Each row comes from the steps of one path. Every step used is in the known rows, and no mark comes twice. Write the path behind each row, first mark first.
Known rows
y -> u -> j: [-0.79 -0.33  1.67 -0.83  0.38  0.74  1.38  2.11 -0.82 -0.92 -1.98 -2.97
  4.00 -1.92  0.54  0.62  0.42  0.09 -2.76  4.50 -0.34]
z -> y: [-0.80 -0.31  2.82  1.71  0.44 -2.50  0.68  1.64  1.57 -0.70 -1.94 -0.19
  2.07 -1.37  0.80  0.09  0.45  1.49 -2.10  1.51  0.78]
t -> u -> c -> z: [-1.72 -0.27  0.51 -1.74  1.51 -1.46  0.55  1.72 -0.53 -1.59 -0.01 -0.16
  2.78  0.11 -0.75  1.33  0.09  1.81 -3.35  1.30  0.29]
y -> u -> t: [-1.66 -1.64  1.49 -1.07 -0.34 -1.24  2.21  0.86 -0.55  0.35 -1.55 -2.69
  4.03 -1.85  2.43  0.43  1.88  1.55 -2.23  3.86 -1.02]
x -> j -> u -> t: [-0.78 -2.63  0.94 -2.20 -2.01 -1.97  1.14  1.73 -1.89 -0.06  0.36 -0.39
  3.11  0.21  2.17  0.74  0.44  0.42 -0.61  0.97  0.35]
z -> y -> u: [-1.66 -0.72  2.83  1.08  0.50 -2.12  1.75  1.64  1.99 -0.36 -2.49 -2.26
  3.66 -1.82  1.79  0.17  1.40  2.28 -2.66  3.55  0.50]
x -> c -> z -> y -> u: [-3.16 -2.96  2.19  0.30  0.58 -5.29  2.31  2.59  1.89 -0.58 -1.71 -1.37
  4.21  0.38  0.96  0.03  1.91  4.59 -3.72  2.96  1.75]
z -> y -> u -> j -> x -> c: [-0.19  0.23  2.73  0.46 -0.25 -0.21  2.03  2.28 -0.50 -0.50 -2.09 -1.35
  6.31 -0.73 -1.30  0.11  1.22  3.25 -3.34  3.49  2.15]
x -> j -> u: [-0.34 -1.93  1.13 -1.50 -1.01 -2.00  0.32  2.63 -0.82 -0.68  0.86 -0.50
  2.16  0.39  1.34  0.82  0.34 -0.18 -0.83  1.22  1.13]
t -> u: [-0.63  0.05  1.22 -1.81  0.58 -1.07  1.15  0.54 -0.84 -1.13 -0.41 -2.20
  3.69 -0.52  0.39  1.85  1.40  0.76 -2.42  2.09 -0.27]
j -> x -> c: [ 0.65  0.15  1.61 -0.24 -0.16 -1.77  0.56  1.99 -0.93  0.20  0.86  0.69
  3.59  0.05 -1.76  0.35  2.38  1.99 -2.16  1.42  2.26]
u -> c: [-0.41  0.93  1.48  0.56  1.22 -0.55 -0.22  2.23  0.26 -0.83 -0.35  0.85
  1.21 -1.77 -0.86 -0.37  0.30 -0.33 -1.99  1.40  0.37]
j -> u -> c -> x: [ 0.05 -1.34  1.18 -0.50  1.37 -2.16 -0.51  0.67  0.95  0.56  0.27  0.00
  2.79  0.46 -0.22 -0.42  0.17 -0.47 -1.81  1.67  1.34]
y -> u: [-1.28 -0.79  1.66 -0.46  0.57 -1.48  1.39  1.76  0.47 -0.19 -1.21 -2.63
  3.18 -1.74  1.61  0.67  1.96  0.75 -2.56  4.04 -0.22]
j -> x: [ 1.16  0.69  1.79  0.16  0.26 -0.09 -0.04  1.88 -0.86  0.06  0.27  0.44
  2.53 -1.16 -0.77  0.93  1.30  1.38 -1.84  1.53  1.27]
c -> x -> j -> u -> t: [ 0.38 -3.66  0.41 -2.36 -1.65 -2.47  0.45  0.93 -1.66  0.55  1.13 -0.43
  4.89  1.21  1.41  0.22  1.15  0.89 -0.63  1.18  1.27]
z -> y -> u -> t: [-1.98 -1.62  2.54  0.61 -0.44 -2.06  2.51  0.78  0.96  0.18 -2.99 -2.29
  4.58 -2.05  2.70  0.13  1.42  2.87 -2.59  3.35 -0.43]
c -> x -> j: [ 1.47 -1.76  0.51 -0.77 -0.49 -1.67 -0.89  2.37 -1.19 -0.46  1.83  0.66
  4.16  0.36 -0.70 -0.09  2.02  1.06 -0.97  1.14  2.10]
x -> j -> u -> c -> z -> y: [-1.82 -2.18  1.61  0.05 -0.15 -3.15  0.27  3.57  0.98 -1.34 -0.15  2.10
  1.86  0.61  0.43 -0.23 -1.35  2.35 -1.99 -0.23  2.27]
x -> c -> z: [-1.89 -2.47  0.97 -0.94  0.67 -4.75  0.75  2.69  0.03 -0.68  0.39  0.37
  2.01  1.07 -0.46  0.44  1.66  2.41 -3.06  1.48  1.44]
u -> j -> x -> c -> z -> y: [-0.40 -0.91  2.40  0.39  0.07 -1.86  0.99  3.08 -1.00 -0.86 -1.30  1.51
  4.36  0.75 -2.51  0.47  0.04  4.21 -3.45  1.17  2.78]
x -> c -> u -> j: [-0.81 -0.04  1.61 -1.56 -0.81 -0.85  1.76  2.48 -1.67 -1.20 -1.23 -0.78
  3.13 -0.76 -1.04 -0.51  0.16 -1.49 -1.62  2.04  1.71]

Which path is each row?
[ 0.37 -0.94  1.39  0.98  0.10 -1.12  0.08  2.62  1.09 -0.74 -0.05  0.36
  5.69 -0.91 -0.56 -1.54  1.46  2.66 -1.89  2.04  2.66] | z -> y -> u -> c -> x -> j
[-0.37 -0.76  0.85 -0.96 -0.38 -0.92  0.00  2.97 -0.41 -1.06  0.89  0.94
  1.75 -0.30  0.14 -0.17 -0.43 -0.67 -0.94  0.50  1.43] | x -> j -> u -> c
[ 0.75 -0.83  0.25 -0.62  0.06 -0.31 -0.23  2.71 -0.44 -0.56  1.45  0.02
  5.35 -0.78 -0.91 -1.03  1.92  1.25 -1.79  2.39  2.14] | y -> u -> c -> x -> j
[-0.84 -1.29  1.04 -1.62 -0.01 -0.97  1.63  3.21 -1.85 -0.44 -0.38 -0.95
  5.31  0.51 -1.59  0.88  1.27  3.50 -3.64  3.71  1.97] | y -> u -> j -> x -> c -> z
[-2.25 -2.52  2.06  0.75  0.59 -5.40  1.27  2.63  1.47 -0.84 -1.02  0.75
  2.57  0.86 -0.21 -0.02  1.20  3.81 -3.09  1.00  1.99] | x -> c -> z -> y
[-1.48 -0.74  1.01  0.07  1.68 -1.96 -0.21  2.95  0.36 -0.89  0.04  1.61
  0.73 -0.67 -0.71  0.03 -0.24  1.20 -2.75  1.02  0.70] | u -> c -> z
[-0.64  1.29  0.90 -1.29  1.10 -0.13  0.66  1.04 -0.63 -1.42 -0.28 -0.81
  3.13 -0.97 -0.75  0.90  0.65  0.19 -2.69  1.43 -0.14] | t -> u -> c
[-1.33 -2.31  0.41 -1.47  0.12 -2.50 -0.17  3.59 -0.47 -1.24  1.27  1.76
  1.32  0.81  0.22  0.31 -0.92  0.87 -1.66  0.23  1.75] | x -> j -> u -> c -> z
[-1.72 -1.43  1.46 -1.71 -1.52 -2.91  2.42  1.24 -1.40  0.20 -0.91 -0.51
  3.34 -0.81  0.76 -0.66  1.60  0.02 -1.04  1.40  1.08] | x -> c -> u -> t
[ 0.79  1.05  1.10 -2.59 -0.32  0.80  1.40  1.30 -3.25 -1.27  0.02 -1.38
  6.11  0.56 -2.86  1.76  1.20  1.71 -3.10  2.01  1.47] | t -> u -> j -> x -> c
[-1.70  0.44  2.66  1.69  1.13 -1.14  1.23  2.01  2.19 -0.60 -2.31 -0.88
  3.24 -2.46  0.64 -0.79  0.44  1.78 -2.83  2.89  0.62] | z -> y -> u -> c
[ 0.76 -0.11  0.94  0.38  1.68 -1.20 -0.98  1.39  0.50  0.03  0.57  0.90
  2.88 -0.63 -1.63 -0.90  0.95  0.21 -2.01  1.42  1.34] | u -> c -> x
[-0.04 -0.46  1.04 -0.06  1.54 -0.93 -0.05  1.30  0.97  0.23 -0.08 -1.14
  4.54 -1.19 -0.33 -0.94  1.67  0.89 -2.58  3.32  1.13] | y -> u -> c -> x
[-2.25 -0.24  1.63 -0.04  1.54 -2.24  1.00  1.71  0.98 -1.80 -1.28  0.27
  3.26 -0.20 -0.53  0.84 -0.34  3.37 -3.71  0.64  0.65] | t -> u -> c -> z -> y
[ 0.69  0.77  1.64 -0.82  0.04  2.29  0.99  2.12 -1.82 -0.36 -1.20 -1.85
  4.98 -1.77 -0.62  1.01  0.63  1.26 -2.83  4.24  0.63] | y -> u -> j -> x
[ 0.16  0.49  1.66 -1.02 -1.07 -1.57  1.26  2.26 -1.16  0.19  0.46  0.60
  3.41 -0.52 -1.22 -0.21  1.88  0.63 -1.23  1.24  3.02] | j -> x -> c -> u
[ 1.50  1.27  1.70 -0.34  0.02  1.90  0.05  2.24 -2.33 -0.50 -0.71  0.08
  3.35 -1.29 -1.95  1.09 -0.12  0.54 -2.23  2.10  1.08] | u -> j -> x
[-1.71 -1.71  2.37  0.34  0.13 -3.66  1.87  2.67  0.97  0.10 -0.92 -0.22
  5.09  0.40 -0.05  0.42  2.14  5.75 -3.78  2.73  2.74] | j -> x -> c -> z -> y -> u
[ 1.29 -0.09 -0.17 -2.06  0.04 -0.06 -0.60  1.65 -1.71 -1.54  2.10  0.51
  5.73  0.57 -2.01  0.05  1.47  1.15 -1.72  0.58  2.07] | t -> u -> c -> x -> j
[ 1.66 -0.51  0.22 -0.21  0.18 -0.57 -1.36  2.71 -0.85 -0.82  2.01  2.13
  3.78 -0.17 -2.05 -1.18  1.20  0.53 -1.20  0.45  2.40] | u -> c -> x -> j
[-0.34 -0.25  1.48 -1.69 -2.04 -1.45  2.10  1.44 -2.15  0.69 -0.29  0.53
  4.16 -0.72 -0.43 -0.28  1.95  1.29 -1.11  1.03  2.25] | j -> x -> c -> u -> t
[ 1.15  0.65  1.60 -0.69 -0.27  0.39  0.58  2.38 -2.36 -0.62 -0.14  0.33
  4.23 -0.05 -2.92  0.51  0.93  1.14 -2.45  1.90  1.97] | u -> j -> x -> c
[-1.10 -0.29  2.82  0.72  0.43 -0.07  1.94  2.04  0.51 -1.04 -3.34 -2.65
  4.46 -2.09  0.74  0.29 -0.18  1.45 -2.98  4.13  0.02] | z -> y -> u -> j
[-0.67 -0.45  1.77 -1.40 -0.07 -1.41  1.88  1.92 -1.73 -1.53 -1.18 -0.21
  6.33  1.60 -2.57  1.68  0.36  4.68 -4.11  1.41  2.26] | t -> u -> j -> x -> c -> z -> y
